Each row was made from one path, in order. Every step used is in the known rows, and no mark comes twice. Write each row's path.
Known rows:
befu, katoz, noza, mepi, vefu: [-13.5  -4.9   8.8   4.9 -14.3  24.3  18.3 -16.1  15.5 -53.0  16.1  11.4
  -9.5   9.9 -19.8  38.5  -7.3  43.3  -8.5  -6.6  -0.3  19.3  65.3]
kisab, pari, vefu, mepi: [  4.5  13.4 -44.5  41.9  16.6 -23.1   6.4 -10.1   6.9 -14.8   3.1  26.1
  15.4   7.4 -15.3  14.6  11.5   3.2  13.2 -44.9  17.6  20.8  -2.3]
vefu, pari, kisab, befu, katoz, noza: [-22.0  11.7  18.1  -9.7  -4.0  20.4  24.4  -6.6  48.5 -16.8 -48.0   6.0
 -18.9  -5.7  36.8   2.4 -22.8 -13.5  31.0 -45.7 -12.0  -1.6 -14.5]
mepi, noza, katoz, befu: [-37.1 -17.4 -22.9  -7.4  -2.8  11.9   7.7   1.0  34.9 -25.3 -50.6  -6.3
 -25.2  -6.0 -23.8   4.6 -35.5  24.9   1.3 -12.7   7.3  25.6   5.9]
bezu, vamen: [ -1.1  13.8 -28.8  22.1 -41.7  11.0 -30.3   6.6  -2.7 -76.6  -9.1  45.8
 -24.7 -36.9 -41.6 -15.9   8.5  -6.3  29.0 -72.2   0.0  -6.3  27.8]
kisab, pari, vefu, mepi, noza, katoz, befu: [-39.1 -13.6 -24.0  10.1   5.8  -9.8  19.2   1.8  25.3  -0.7 -38.5  -2.4
 -22.4   9.0 -17.4  -1.8 -27.4  17.6   5.3  -8.3  11.4  28.1  -8.3]
noza, katoz: [-21.8 -17.5 -72.1  11.1  12.4 -12.6  -3.6 -11.9   5.0 -55.2  -6.9  34.9
   1.5 -11.4 -22.7   9.9 -20.5  18.2 -37.6 -34.6   2.9  12.7  30.4]
katoz, noza, mepi: [ 11.9  -2.1 -15.1   5.3  -1.3   8.4  19.7 -14.7  21.2 -22.9 -10.7  24.6
  -9.2 -20.3 -50.4  34.9   4.7   2.4   7.9 -37.7  -2.9  -0.5  15.5]
mepi, noza, katoz, befu, kisab: [ -4.6  -2.4  11.8  -2.1   4.0  24.6  17.0 -28.3  21.1  -9.7 -48.8  30.4
 -22.8 -11.3   2.0  18.6 -22.4 -24.8  36.6  -3.9  13.4  18.8 -10.0]
pari, kisab, befu, katoz, noza, mepi: [  5.7   6.9  -8.4   5.2  -1.5  -3.5  30.2 -15.3  11.2   1.1 -11.5  25.3
 -19.7 -15.4 -34.4  23.5  -8.1  -8.0  19.7 -32.0 -10.3  -3.7  13.1]
vamen, bezu: [ -4.4   2.1 -46.6 -15.5  -3.1  39.8  -4.0   8.3  -0.4 -72.1 -10.4   2.5
 -25.5 -29.3 -56.8  20.8   3.5  -7.6   6.2 -58.5 -14.6   3.9  69.2]
befu, katoz, noza, mepi, vefu, pari, kisab: [-15.4  36.0  -1.2  16.1 -14.3  47.3  16.0 -14.9  -3.6 -21.0 -26.1  -3.8
  -4.1 -17.9  15.9  -2.4   6.5 -29.8  39.2   3.9  -0.1 -18.1  -4.7]
katoz, noza: [ -5.0  -7.3   3.5 -19.4  -6.5  32.0   9.4  -5.5  56.5 -51.1 -43.6   3.5
 -12.8 -13.3   1.8  10.6   0.5  -2.9  20.2 -65.1   2.7   7.3  -3.5]
noza, katoz, befu: [-40.0 -19.2 -34.2  -4.6   4.5 -11.0  16.8   3.6  32.8 -20.9 -43.2   3.6
  -6.9  -9.9 -28.8   1.0 -40.1  26.0  -5.3 -34.4   6.3  22.4  -8.4]
giko, bezu, vamen: [  5.1  13.2 -26.1  24.8 -63.8  25.5 -17.1   2.7   1.0 -87.0 -18.4  40.9
 -44.7 -24.4 -65.9   4.4  13.4  -5.7  23.1 -49.2 -21.3  -2.7  33.6]
pari, kisab, befu: [  8.2  34.2 -75.8 -10.8  -0.6 -30.3  19.1  -6.4 -11.1 -21.3 -35.9   2.7
 -45.4 -16.2   0.6 -16.4   4.7 -33.5  34.8 -79.1  17.8  14.6  57.3]
vefu, mepi, noza, katoz, befu, kisab, pari: [-11.3  21.1  -9.9  16.4  15.3 -12.6  24.7 -18.2  -5.1   4.3 -25.8  36.8
 -49.0  -0.1  19.5  15.4   9.0 -41.2  31.8 -28.4  24.1  20.7  12.9]
mepi, noza, katoz, befu, kisab, pari, vefu, vamen, bezu: [-14.1  -2.1 -24.6  12.8 -10.4  34.8   0.2  19.6 -15.2 -29.4 -21.1   4.5
 -37.5  -4.8 -50.0  16.9   6.8 -31.5  21.4 -20.1 -25.3   1.9  33.6]
pari, kisab, befu, katoz, noza, mepi, vefu, vamen: [ -4.9  14.6 -12.1  30.1 -20.7  27.2  -8.2  11.5  -0.2 -40.7  -8.8  17.8
 -11.9   0.8 -26.0  41.8   6.7  15.7  17.2 -22.1 -15.3   0.2  43.4]
noza, mepi: [ 19.7   7.6 -50.6  18.1  -3.4  -7.3   5.5 -18.3  -4.9 -32.1   2.6  30.7
  -3.9 -27.3 -64.0  38.8   2.6   9.8  -5.6 -37.9   2.3   9.2  45.9]
befu, kisab: [ 26.4  14.7  -5.2   2.3  -0.3  23.4   4.8 -36.3   9.8 -36.7 -31.5  43.5
  -9.2 -23.5   6.6  27.4   1.1 -37.2  36.9 -40.9  16.7  14.4  12.9]
kisab, pari, vefu, vamen, bezu: [ -3.7   5.3 -49.0  14.4 -15.7  24.4  -8.7  25.8 -16.5 -51.0  -8.8   1.7
 -24.3 -13.1 -57.8  17.6  17.6 -22.9  10.9 -58.0 -24.7   1.0  49.9]

Write each row's path:
[  3.8   7.3 -56.6  16.6 -20.8 -48.2  21.8 -10.5  -9.7 -16.2 -10.3  -4.0
 -15.9  11.7   3.9 -25.7  12.4 -24.5  -0.8 -71.1  18.8  35.5  24.7] -> kisab, pari, vefu
[-10.8  37.5 -12.6  13.4 -12.7  46.3  14.9 -13.3  -6.1 -25.5 -29.3  -8.3
  -6.7 -20.9   8.4  -5.6  18.8 -36.9  41.1  -2.4   8.0 -18.6  -0.6] -> katoz, noza, mepi, vefu, pari, kisab
[ -7.0  42.1 -31.0  19.7 -13.4  39.3   9.0 -14.5 -19.5 -29.5 -22.3  -4.6
  -4.1 -23.7   2.0  -2.9  17.5 -32.9  34.7  -2.9  10.5 -14.3  14.2] -> noza, mepi, vefu, pari, kisab
[ 13.6  10.7 -35.5  17.6 -16.3 -42.1  28.8 -23.1 -14.6  -3.0 -13.7  10.6
 -18.4  11.5  15.4 -20.5  13.8 -46.6  16.6 -58.7  20.7  33.0  12.0] -> befu, kisab, pari, vefu
[ -7.8   4.0 -28.3  42.9  27.0 -29.1  21.4 -13.6   6.7   9.8  -3.0  36.4
  14.4  12.8 -11.9  12.2  -2.5  -3.9  19.0 -22.2  17.5  18.8 -28.9] -> noza, katoz, befu, kisab, pari, vefu, mepi
[-20.7  29.1 -21.4   9.0  -9.5  -3.6  13.0 -12.8   4.6 -24.6 -19.9  12.4
 -19.6  -1.9  33.0   6.0 -33.0   4.9  12.2 -32.4  -6.4  14.8  44.6] -> mepi, vefu, pari, kisab, befu, katoz
[-14.6   8.7 -15.7   3.1 -10.5  49.4   2.9  24.3 -13.9 -47.8  -1.4   5.8
 -34.5 -10.4 -57.5  34.3   7.5  -7.0  23.5 -26.2 -35.0 -11.9  66.2] -> pari, kisab, befu, katoz, noza, mepi, vefu, vamen, bezu
[-10.2  41.5 -45.4   3.2   2.7 -14.7  34.3  -7.5  -4.7  -7.0 -29.7  -0.2
 -38.4  -6.1  14.3  -4.4   4.3 -28.9  35.2 -39.5   8.6   1.0  42.5] -> katoz, noza, mepi, vefu, pari, kisab, befu
[ -6.3  21.3 -32.6  -0.5  -8.9 -14.9  10.8 -12.3   4.1 -21.4 -24.7  17.5
 -25.2 -11.4  14.9   1.0 -31.6  -4.0  16.8 -57.2  -5.1  17.1  41.0] -> pari, kisab, befu, katoz
[-24.8  30.5 -19.8  36.7  -6.6  32.2   3.0 -14.5  11.3 -52.3  -5.3   9.3
  14.6  -8.9   6.1  39.9  -5.8  23.5 -11.5   9.3   0.3   3.8  39.2] -> noza, mepi, vefu, pari
[ -8.9  -3.0  -3.1   2.3 -12.3  23.8  18.3 -14.4  12.9 -57.7  12.7   7.5
 -12.3   7.1 -27.0  35.7   4.9  37.0  -5.9 -12.9   6.6  18.7  69.1] -> katoz, noza, mepi, vefu
[-12.6  17.6 -20.4   8.4   8.4 -31.7  32.5 -17.2  -9.6   3.0 -26.5  34.4
 -45.9  -4.4  20.1   3.7   5.0 -46.9  22.2 -51.5  22.7  22.4  13.2] -> noza, katoz, befu, kisab, pari
[-28.9  10.8  26.2 -10.2  -7.5  25.5  26.9  -7.2  46.4 -24.8 -38.7   0.9
 -20.6   4.3  41.7   4.2 -21.9  -2.0  27.1 -34.5 -10.3   3.3   0.8] -> mepi, vefu, pari, kisab, befu, katoz, noza
[ -0.7   4.8 -13.2  32.0 -21.3  38.3 -19.1  11.3  11.6 -62.1  -6.2  18.9
   0.2  -3.7 -39.3  54.4  13.3  29.0   4.1 -25.0 -11.4   5.0  44.0] -> katoz, noza, mepi, vefu, vamen
[-35.5  29.3   0.9  30.7  -2.8  23.2  17.2 -13.0  23.0 -34.9  -9.7  10.1
   4.2   2.3  25.6  37.7 -19.9  23.9  -6.0   7.5  -9.3   3.6  32.9] -> kisab, befu, katoz, noza, mepi, vefu, pari
[-16.4  -2.9  13.8 -17.8  -4.1   8.8  20.9  -6.2  57.3 -30.1 -40.2  12.1
 -22.4  -0.8  23.4  11.8 -28.0   6.7  17.1 -62.6 -10.8  12.9   6.3] -> kisab, befu, katoz, noza
[ -2.8  15.6  -3.0  14.5   0.9   2.9  30.8 -15.9  14.0   4.8 -16.2  24.4
 -12.7 -16.5 -21.8  26.2 -10.0 -10.7  19.5 -19.0 -13.7 -10.2   1.1] -> vefu, pari, kisab, befu, katoz, noza, mepi
[-33.9  24.2  10.3  33.0  -7.6  40.8   9.7 -14.9  25.9 -43.3  -8.6  10.2
  14.8  -2.7  19.2  40.7 -16.3  25.1  -7.1  15.7  -9.6  -0.5  21.6] -> befu, katoz, noza, mepi, vefu, pari
[-11.7   6.1  -0.8   1.0 -11.7  11.9  29.3 -14.8   1.7 -36.6  11.1   6.8
 -24.2  11.1 -13.8  23.4  -2.6  23.6   7.7  -9.3   2.6  14.8  68.5] -> pari, kisab, befu, katoz, noza, mepi, vefu
[ 12.0  15.1 -19.0  14.8   0.2  63.7 -32.2 -13.9  29.6 -62.6 -28.4  12.1
 -22.6 -11.8 -14.6  43.3   9.8  17.5  24.1  -6.1  14.0  19.1  48.9] -> vefu, mepi, noza
[-16.7  29.3 -22.2  15.3  -7.5  -9.4  18.8 -14.8  -3.9 -14.3 -10.3  18.7
 -18.8  -3.7  16.3  13.7 -32.0   5.8   9.8 -22.9  -9.4  11.2  46.9] -> noza, mepi, vefu, pari, kisab, befu, katoz
[-36.5 -19.3 -20.6   7.0   3.9   4.1  12.5   0.8  35.0  -9.6 -42.6  -4.1
  -9.5   4.8 -27.1   2.9 -35.5  28.3   5.4  -2.0   7.4  26.6 -13.4] -> pari, vefu, mepi, noza, katoz, befu
[ -3.1  -4.9  14.1  12.3  10.3  16.4  21.0 -29.3  20.6   5.5 -40.9  32.3
  -8.0  -0.4  -1.1  16.6 -22.0 -21.2  40.4   6.9  14.0  19.4 -30.2] -> pari, vefu, mepi, noza, katoz, befu, kisab
[ -3.8   0.9 -26.5  15.6 -15.2 -35.1  32.5 -20.7  -9.8   9.3 -23.5   3.6
 -30.8  19.6  14.6 -24.6   1.5 -40.1  15.6 -30.1  18.6  35.5   5.0] -> mepi, noza, katoz, befu, kisab, pari, vefu
[ -9.7  11.9 -31.8   2.2  -6.2 -21.9   5.6 -11.4  20.4 -33.9 -19.6  25.7
 -19.3  -5.6  14.0  19.3 -42.8  21.5  -4.3 -62.4  -7.9  28.4  53.7] -> kisab, befu, katoz
[ 10.6  16.0 -30.1  42.9  19.3 -19.6  11.3 -18.2   4.1  -5.6   1.5  37.3
  14.2   7.4  -6.8  18.3  12.7 -11.8  25.2 -36.8  20.2  18.6 -11.4] -> befu, kisab, pari, vefu, mepi
[ -6.1  45.9 -62.7   9.5   0.9 -21.8  27.3  -8.6 -18.2 -12.0 -23.5   3.1
 -35.5  -9.1   7.4  -3.2   3.4 -25.3  28.1 -39.5  11.5   5.3  58.1] -> noza, mepi, vefu, pari, kisab, befu
[  4.1   7.9 -25.3  13.8 -16.8 -43.6  36.0 -18.5  -6.7   9.8 -23.8   1.7
 -20.9  13.3  13.0 -24.6   4.8 -42.9  23.6 -55.0  21.8  35.7  -2.4] -> katoz, befu, kisab, pari, vefu
[-14.3  30.5 -28.7   9.3  -6.3  -8.3  11.1 -12.4   6.7 -16.8 -29.4  16.4
 -18.1 -12.1  28.3   3.5 -34.0  -6.8  16.5 -43.2  -8.9  10.7  28.5] -> vefu, pari, kisab, befu, katoz
[-12.9  -7.3 -40.8  29.7  18.8   4.3  -1.0 -22.8  -3.5 -26.2  -5.4  40.1
 -19.1  10.4  -2.7  15.8  -4.0  -4.1 -10.1  12.6   9.9  16.1  23.7] -> befu, kisab, pari, vefu, mepi, noza, katoz
